Each row was made from one walk, in order. Every step used is in the known rows, and no mark comes twice. Write each row's walk.
Known rows:
q -> c -> z -> m: [-0.12 -0.24  0.03 -0.08 -0.17 -0.17  0.34  0.00  0.20  0.10 -0.32 -0.30
 -0.04 -0.12 -0.37 -0.11  0.08 -0.18 -0.06  0.02  0.20  0.09  0.09  0.24
  0.14]
m -> l -> v: [-0.04  0.01  0.02  0.37 -0.11  0.06  0.01 -0.11 -0.04  0.04 -0.09  0.00
 -0.11 -0.13 -0.38  0.05 -0.11  0.02  0.18 -0.18 -0.33  0.00  0.26  0.01
 -0.06]
c -> z -> m -> x: [-0.17 -0.22  0.01 -0.21 -0.21 -0.06  0.62  0.01  0.30  0.22 -0.07 -0.24
  0.06 -0.29  0.01 -0.12  0.00 -0.12  0.08 -0.13  0.23 -0.04 -0.17  0.21
  0.09]
c -> z -> m -> l: [-0.16 -0.26 -0.05 -0.04 -0.27  0.10  0.45 -0.04  0.34  0.22  0.03 -0.20
  0.00 -0.26 -0.23 -0.18 -0.01 -0.01  0.24 -0.23  0.16  0.01  0.07  0.25
  0.02]
z -> c -> a: [ 0.18  0.10  0.02  0.00  0.07 -0.23 -0.17  0.16 -0.13 -0.10  0.19 -0.05
  0.03  0.06 -0.16  0.15  0.02 -0.37 -0.12 -0.06  0.28  0.05 -0.04  0.43
 -0.15]
z -> c -> x -> m: [ 0.03  0.09 -0.08  0.01 -0.03 -0.15  0.07  0.24  0.04  0.11 -0.12 -0.33
  0.03 -0.13 -0.11  0.00 -0.23 -0.13 -0.04  0.03  0.29 -0.15  0.01  0.49
 -0.29]
z -> c -> a -> v -> x: [ 0.24  0.19  0.09  0.08  0.08 -0.29 -0.27  0.12 -0.16 -0.25  0.18 -0.04
  0.15  0.02 -0.09  0.24  0.05 -0.42 -0.17  0.03  0.27  0.09  0.09  0.30
 -0.26]
z -> c -> x -> m -> l -> v: [ 0.00  0.08 -0.06  0.22 -0.08 -0.14  0.07  0.18  0.00  0.13 -0.16 -0.32
 -0.03 -0.20 -0.33  0.04 -0.28 -0.12  0.05 -0.06  0.11 -0.15  0.16  0.49
 -0.32]
q -> c: [ 0.01 -0.01  0.06  0.04 -0.03 -0.15  0.00 -0.01 -0.03 -0.06 -0.37 -0.16
 -0.07  0.01 -0.32  0.02  0.04 -0.15 -0.14  0.14 -0.05  0.08  0.12  0.04
  0.07]
l -> v: [-0.07 -0.04  0.09  0.24  0.04 -0.16 -0.04 -0.05 -0.17  0.03 -0.05  0.04
 -0.05 -0.01 -0.14  0.07  0.01 -0.02 -0.04 -0.05 -0.10  0.01  0.14  0.02
  0.04]
a -> c -> x -> m -> l -> v: [-0.21  0.09 -0.06  0.32 -0.16 -0.06  0.29 -0.10  0.13  0.21 -0.24 -0.26
 -0.05 -0.52 -0.38  0.18 -0.32  0.21  0.26  0.16  0.00 -0.31  0.06  0.07
 -0.37]
x -> c -> z: [-0.17  0.09  0.01  0.11 -0.14 -0.07  0.09 -0.05  0.20  0.01 -0.33 -0.07
  0.05 -0.08  0.06 -0.21 -0.26 -0.23  0.24 -0.06  0.45 -0.06  0.21  0.05
 -0.02]
z -> m -> l: [-0.05 -0.10 -0.17  0.10 -0.28  0.16  0.13 -0.07  0.13  0.07  0.27 -0.14
 -0.03 -0.16 -0.32 -0.30  0.11  0.01  0.05 -0.15 -0.10  0.14  0.08  0.23
 -0.04]
m -> z -> c -> a -> v: [ 0.00  0.08  0.00 -0.06 -0.07 -0.28 -0.17  0.16 -0.01 -0.07 -0.04 -0.06
  0.27  0.00 -0.25  0.12 -0.01 -0.40 -0.08 -0.03 -0.16 -0.18  0.26  0.30
 -0.24]
x -> c: [-0.08  0.23 -0.05  0.19 -0.11 -0.05 -0.18 -0.06  0.01 -0.11 -0.18  0.00
  0.03  0.03  0.04 -0.27 -0.17 -0.21  0.07  0.03  0.27  0.02  0.20  0.01
 -0.06]
l -> v -> x -> m -> z -> c: [ 0.00  0.12 -0.02  0.20  0.08 -0.24 -0.05  0.17 -0.07 -0.10 -0.36  0.02
  0.09 -0.36  0.00  0.12 -0.08 -0.33 -0.25 -0.08 -0.05 -0.16  0.15  0.16
 -0.21]
m -> z -> c -> a: [-0.02  0.03 -0.02 -0.11 -0.03 -0.22 -0.10  0.20  0.04  0.01 -0.13 -0.02
  0.17 -0.08 -0.21  0.13  0.00 -0.41 -0.11 -0.11 -0.11 -0.19  0.08  0.31
 -0.20]
a -> v -> x: [ 0.11  0.14  0.11  0.11 -0.01 -0.09 -0.18 -0.06 -0.06 -0.24 -0.02  0.02
  0.18 -0.04  0.12  0.15  0.04 -0.08 -0.08  0.14  0.00  0.06  0.21 -0.21
 -0.17]
m -> l -> v -> x -> c: [-0.03  0.18  0.07  0.47 -0.10  0.06 -0.10 -0.13  0.00 -0.09 -0.32  0.09
 -0.10 -0.28 -0.20  0.05 -0.14 -0.17  0.12 -0.16 -0.12  0.03  0.24 -0.13
 -0.16]
a -> c -> z -> m: [-0.29 -0.22 -0.10 -0.02 -0.15 -0.07  0.43 -0.08  0.23  0.20  0.03 -0.20
  0.07 -0.36 -0.11  0.08 -0.04  0.06  0.19  0.06  0.20 -0.19 -0.19  0.09
 -0.18]
a -> v -> x -> c -> q: [ 0.08  0.27  0.12  0.21 -0.06 -0.14 -0.13 -0.08 -0.08 -0.18 -0.24 -0.01
  0.16 -0.07  0.03 -0.03 -0.08 -0.25 -0.04  0.28  0.21  0.06  0.28 -0.18
 -0.20]
v -> x: [ 0.08  0.07  0.12  0.00  0.11  0.03 -0.01  0.02  0.06 -0.11 -0.23  0.14
 -0.01 -0.24  0.25  0.21  0.09 -0.15 -0.16  0.01  0.11  0.03 -0.19 -0.22
 -0.10]
v -> x -> c -> z -> m: [-0.08  0.06  0.07  0.07 -0.09 -0.02  0.11 -0.03  0.25 -0.06 -0.33  0.03
  0.05 -0.33  0.24 -0.12 -0.02 -0.34 -0.04 -0.06  0.53  0.06 -0.05 -0.05
 -0.10]
l -> v -> x: [ 0.00  0.01  0.19  0.25  0.13 -0.13 -0.05 -0.04 -0.13 -0.07 -0.22  0.16
 -0.05 -0.20  0.06  0.24  0.08 -0.14 -0.17 -0.03  0.00  0.03 -0.02 -0.15
 -0.04]
z -> m -> x -> c -> a -> v: [-0.01  0.19 -0.03  0.07 -0.33 -0.18  0.13 -0.11  0.03 -0.11  0.18 -0.18
  0.16 -0.14 -0.13 -0.37  0.03 -0.31 -0.12  0.05  0.24  0.16  0.11  0.24
  0.00]
a -> c -> x -> m: [-0.18  0.09 -0.08  0.11 -0.11 -0.08  0.30 -0.03  0.17  0.18 -0.19 -0.26
  0.01 -0.44 -0.17  0.15 -0.27  0.20  0.17  0.26  0.18 -0.32 -0.09  0.06
 -0.34]
z -> m -> l -> v -> x -> c: [-0.09  0.02 -0.06  0.35 -0.26  0.05  0.01 -0.13  0.06 -0.04  0.04 -0.03
 -0.04 -0.29 -0.26 -0.30  0.07 -0.19 -0.03 -0.17  0.03  0.17  0.17  0.14
 -0.09]
c -> a -> v -> x -> m: [ 0.28  0.33  0.10  0.13 -0.04 -0.19 -0.13 -0.04 -0.02 -0.33  0.12  0.03
  0.18 -0.22 -0.11  0.07 -0.02 -0.24 -0.14  0.10  0.35  0.12  0.31  0.09
 -0.12]

Write each row's walk:
[ 0.01  0.14 -0.28 -0.07 -0.09 -0.16  0.19  0.30  0.08  0.09 -0.34 -0.24
  0.17 -0.31 -0.20 -0.21 -0.26 -0.30 -0.14  0.06 -0.02 -0.31  0.21  0.47
 -0.22]	x -> m -> z -> c -> q
[-0.24 -0.12 -0.02  0.01 -0.04 -0.08  0.36 -0.07  0.19  0.17 -0.18 -0.13
  0.05 -0.32 -0.03  0.27 -0.16  0.08  0.28  0.09  0.14 -0.29 -0.16 -0.06
 -0.20]	a -> c -> z
[-0.13 -0.19  0.07 -0.13 -0.21 -0.19  0.50  0.00  0.22  0.12 -0.43 -0.35
 -0.03 -0.21 -0.31 -0.07  0.04 -0.24 -0.08  0.04  0.14  0.04 -0.03  0.20
  0.15]	q -> c -> z -> m -> x
[-0.11  0.06 -0.07 -0.02 -0.28 -0.09  0.38 -0.03  0.07  0.14 -0.09 -0.22
  0.01 -0.23 -0.11 -0.41  0.01 -0.28 -0.12  0.10  0.20  0.08 -0.15  0.22
  0.02]	z -> m -> x -> c -> q
[ 0.29  0.36  0.08  0.23 -0.11 -0.10 -0.11 -0.08  0.03 -0.30  0.09  0.01
  0.13 -0.27 -0.26  0.07 -0.08 -0.22 -0.03  0.03  0.21  0.12  0.38  0.09
 -0.18]	c -> a -> v -> x -> m -> l
[ 0.05  0.21 -0.21  0.35 -0.16  0.04  0.11  0.01  0.03 -0.06 -0.12 -0.15
 -0.02 -0.34 -0.32 -0.21 -0.30  0.01  0.07 -0.13 -0.12 -0.08  0.42  0.25
 -0.10]	x -> m -> l -> v
[ 0.18  0.19  0.15  0.11 -0.07 -0.20 -0.16 -0.11 -0.09 -0.20  0.28  0.01
  0.14  0.06 -0.26  0.07  0.03 -0.15 -0.01  0.09  0.19  0.14  0.32  0.11
 -0.03]	c -> a -> v
[ 0.21  0.18  0.23  0.13 -0.03 -0.30 -0.14 -0.07 -0.06 -0.28 -0.25 -0.08
  0.03 -0.05 -0.40  0.19  0.11 -0.34 -0.23  0.22  0.17  0.20  0.27  0.01
  0.00]	q -> c -> a -> v -> x
[ 0.13  0.33  0.17  0.18  0.02 -0.08 -0.19 -0.05  0.06 -0.25 -0.27  0.20
  0.00 -0.25  0.15  0.05 -0.01 -0.43 -0.13  0.02  0.51  0.13  0.00 -0.13
 -0.13]	v -> x -> c -> a
[-0.07  0.28  0.04  0.06 -0.14 -0.09  0.16 -0.02  0.04 -0.05 -0.36 -0.10
  0.04 -0.16  0.13 -0.13 -0.22 -0.28  0.01  0.05  0.08 -0.07 -0.06 -0.06
 -0.03]	m -> x -> c
[ 0.15  0.23 -0.07  0.04  0.05  0.02  0.06  0.09  0.10 -0.18 -0.27  0.02
  0.06 -0.43  0.24  0.01 -0.08 -0.16 -0.21  0.03  0.23 -0.04 -0.02 -0.02
 -0.14]	v -> x -> m
[ 0.06  0.23 -0.24 -0.04 -0.10 -0.19  0.03  0.27  0.10 -0.09 -0.15 -0.16
  0.22 -0.30 -0.18 -0.15 -0.22 -0.34 -0.16 -0.07  0.06 -0.24  0.28  0.50
 -0.20]	x -> m -> z -> c -> a
[-0.14  0.18  0.07 -0.01 -0.17 -0.12  0.38 -0.01  0.20  0.05 -0.49 -0.15
  0.05 -0.23  0.15 -0.08 -0.29 -0.30  0.16 -0.03  0.23 -0.14 -0.06 -0.03
  0.00]	m -> x -> c -> z
[ 0.03  0.36  0.11  0.07 -0.13 -0.17  0.13 -0.07  0.04 -0.11 -0.27 -0.04
  0.03 -0.19  0.01 -0.08 -0.18 -0.39 -0.01  0.03  0.26  0.00 -0.05  0.02
 -0.02]	m -> x -> c -> a
[-0.05  0.16 -0.25 -0.04 -0.15 -0.04  0.12  0.16  0.18 -0.01 -0.28 -0.13
  0.19 -0.33 -0.07 -0.25 -0.22 -0.11 -0.08 -0.02 -0.12 -0.27  0.31  0.23
 -0.11]	x -> m -> z
[ 0.01  0.06  0.11  0.37 -0.04  0.08  0.00 -0.10  0.00 -0.03 -0.22  0.09
 -0.12 -0.29 -0.22  0.18 -0.05 -0.06  0.08 -0.18 -0.27  0.02  0.15 -0.13
 -0.12]	m -> l -> v -> x
[-0.05 -0.10 -0.06  0.25 -0.21  0.07  0.10 -0.10  0.05  0.03  0.13 -0.04
 -0.06 -0.30 -0.29 -0.16  0.16 -0.08 -0.07 -0.18 -0.11  0.16  0.07  0.14
 -0.06]	z -> m -> l -> v -> x
[-0.03 -0.05  0.07 -0.03  0.01 -0.15  0.01  0.18  0.00  0.17 -0.08 -0.23
 -0.02  0.02 -0.10  0.17 -0.09 -0.14  0.02  0.03  0.20 -0.10 -0.12  0.33
 -0.27]	z -> c -> x
[-0.04  0.07  0.08  0.27 -0.19 -0.15  0.21 -0.01  0.11  0.10 -0.59 -0.36
 -0.15 -0.28 -0.64 -0.01 -0.21 -0.04  0.00  0.12  0.00 -0.02  0.34  0.20
 -0.06]	q -> c -> x -> m -> l -> v
[-0.17  0.11 -0.11  0.21 -0.18  0.03  0.31 -0.07  0.22  0.21 -0.22 -0.28
 -0.03 -0.51 -0.30  0.14 -0.33  0.21  0.28  0.19  0.05 -0.32 -0.02  0.06
 -0.40]	a -> c -> x -> m -> l
[-0.18 -0.09  0.03 -0.14 -0.07 -0.16  0.05  0.22  0.15  0.22 -0.33 -0.15
  0.12 -0.11 -0.17  0.15 -0.09 -0.22  0.00 -0.03 -0.17 -0.31  0.02  0.23
 -0.28]	m -> z -> c -> x
[-0.21  0.00 -0.06  0.08 -0.25 -0.07  0.16 -0.06  0.24  0.04 -0.13 -0.14
  0.07 -0.11 -0.01 -0.40 -0.14 -0.24  0.15 -0.08  0.51  0.04  0.19  0.21
  0.00]	x -> c -> z -> m
[-0.12 -0.21  0.01  0.01 -0.24 -0.07  0.36 -0.04  0.25  0.11 -0.35 -0.32
 -0.08 -0.19 -0.51 -0.11  0.02 -0.17  0.04 -0.06  0.08  0.10  0.17  0.23
  0.09]	q -> c -> z -> m -> l
[ 0.03  0.11 -0.10  0.09 -0.11 -0.06  0.09  0.21  0.08  0.13 -0.14 -0.34
 -0.01 -0.20 -0.25  0.00 -0.28 -0.12  0.08 -0.04  0.16 -0.15  0.08  0.48
 -0.34]	z -> c -> x -> m -> l
[-0.07  0.09  0.04  0.15 -0.17  0.08  0.13 -0.06  0.29 -0.05 -0.36  0.01
  0.01 -0.40  0.10 -0.12 -0.08 -0.33  0.08 -0.13  0.41  0.06  0.03 -0.06
 -0.15]	v -> x -> c -> z -> m -> l
[-0.08  0.09  0.12  0.42 -0.12  0.04  0.09 -0.11  0.12 -0.01 -0.42  0.04
 -0.08 -0.33 -0.19  0.08 -0.20 -0.19  0.23 -0.22  0.00 -0.01  0.24 -0.11
 -0.13]	m -> l -> v -> x -> c -> z
[-0.07 -0.06 -0.08 -0.12 -0.22 -0.04  0.35 -0.01  0.08  0.08  0.14 -0.18
  0.04 -0.21 -0.02 -0.23  0.13 -0.11 -0.16 -0.03 -0.02  0.07 -0.22  0.18
  0.06]	z -> m -> x
[-0.24  0.00 -0.04  0.29 -0.30 -0.05  0.16 -0.12  0.20  0.07 -0.18 -0.14
  0.01 -0.18 -0.22 -0.37 -0.19 -0.24  0.24 -0.18  0.33  0.04  0.33  0.22
 -0.03]	x -> c -> z -> m -> l -> v
[ 0.14  0.07  0.16  0.06 -0.03 -0.24 -0.03 -0.04 -0.02 -0.15 -0.25 -0.09
 -0.09 -0.03 -0.48  0.09  0.09 -0.29 -0.17  0.12  0.17  0.18  0.14  0.14
  0.11]	q -> c -> a
[-0.10 -0.14 -0.12  0.25 -0.26  0.06  0.12 -0.11  0.03  0.09  0.25 -0.10
 -0.06 -0.17 -0.41 -0.27  0.11  0.00  0.02 -0.19 -0.17  0.15  0.16  0.25
 -0.01]	z -> m -> l -> v
[ 0.05  0.32  0.06  0.22 -0.11 -0.14 -0.21 -0.10  0.01 -0.19 -0.06  0.07
  0.02 -0.02 -0.13 -0.20 -0.12 -0.34  0.04  0.02  0.48  0.12  0.23  0.12
 -0.04]	x -> c -> a
[ 0.15  0.26 -0.06 -0.02  0.03 -0.13  0.00  0.23  0.13 -0.18 -0.33  0.02
  0.17 -0.48  0.08  0.10 -0.08 -0.45 -0.28 -0.04  0.20 -0.15  0.04  0.19
 -0.26]	v -> x -> m -> z -> c -> a
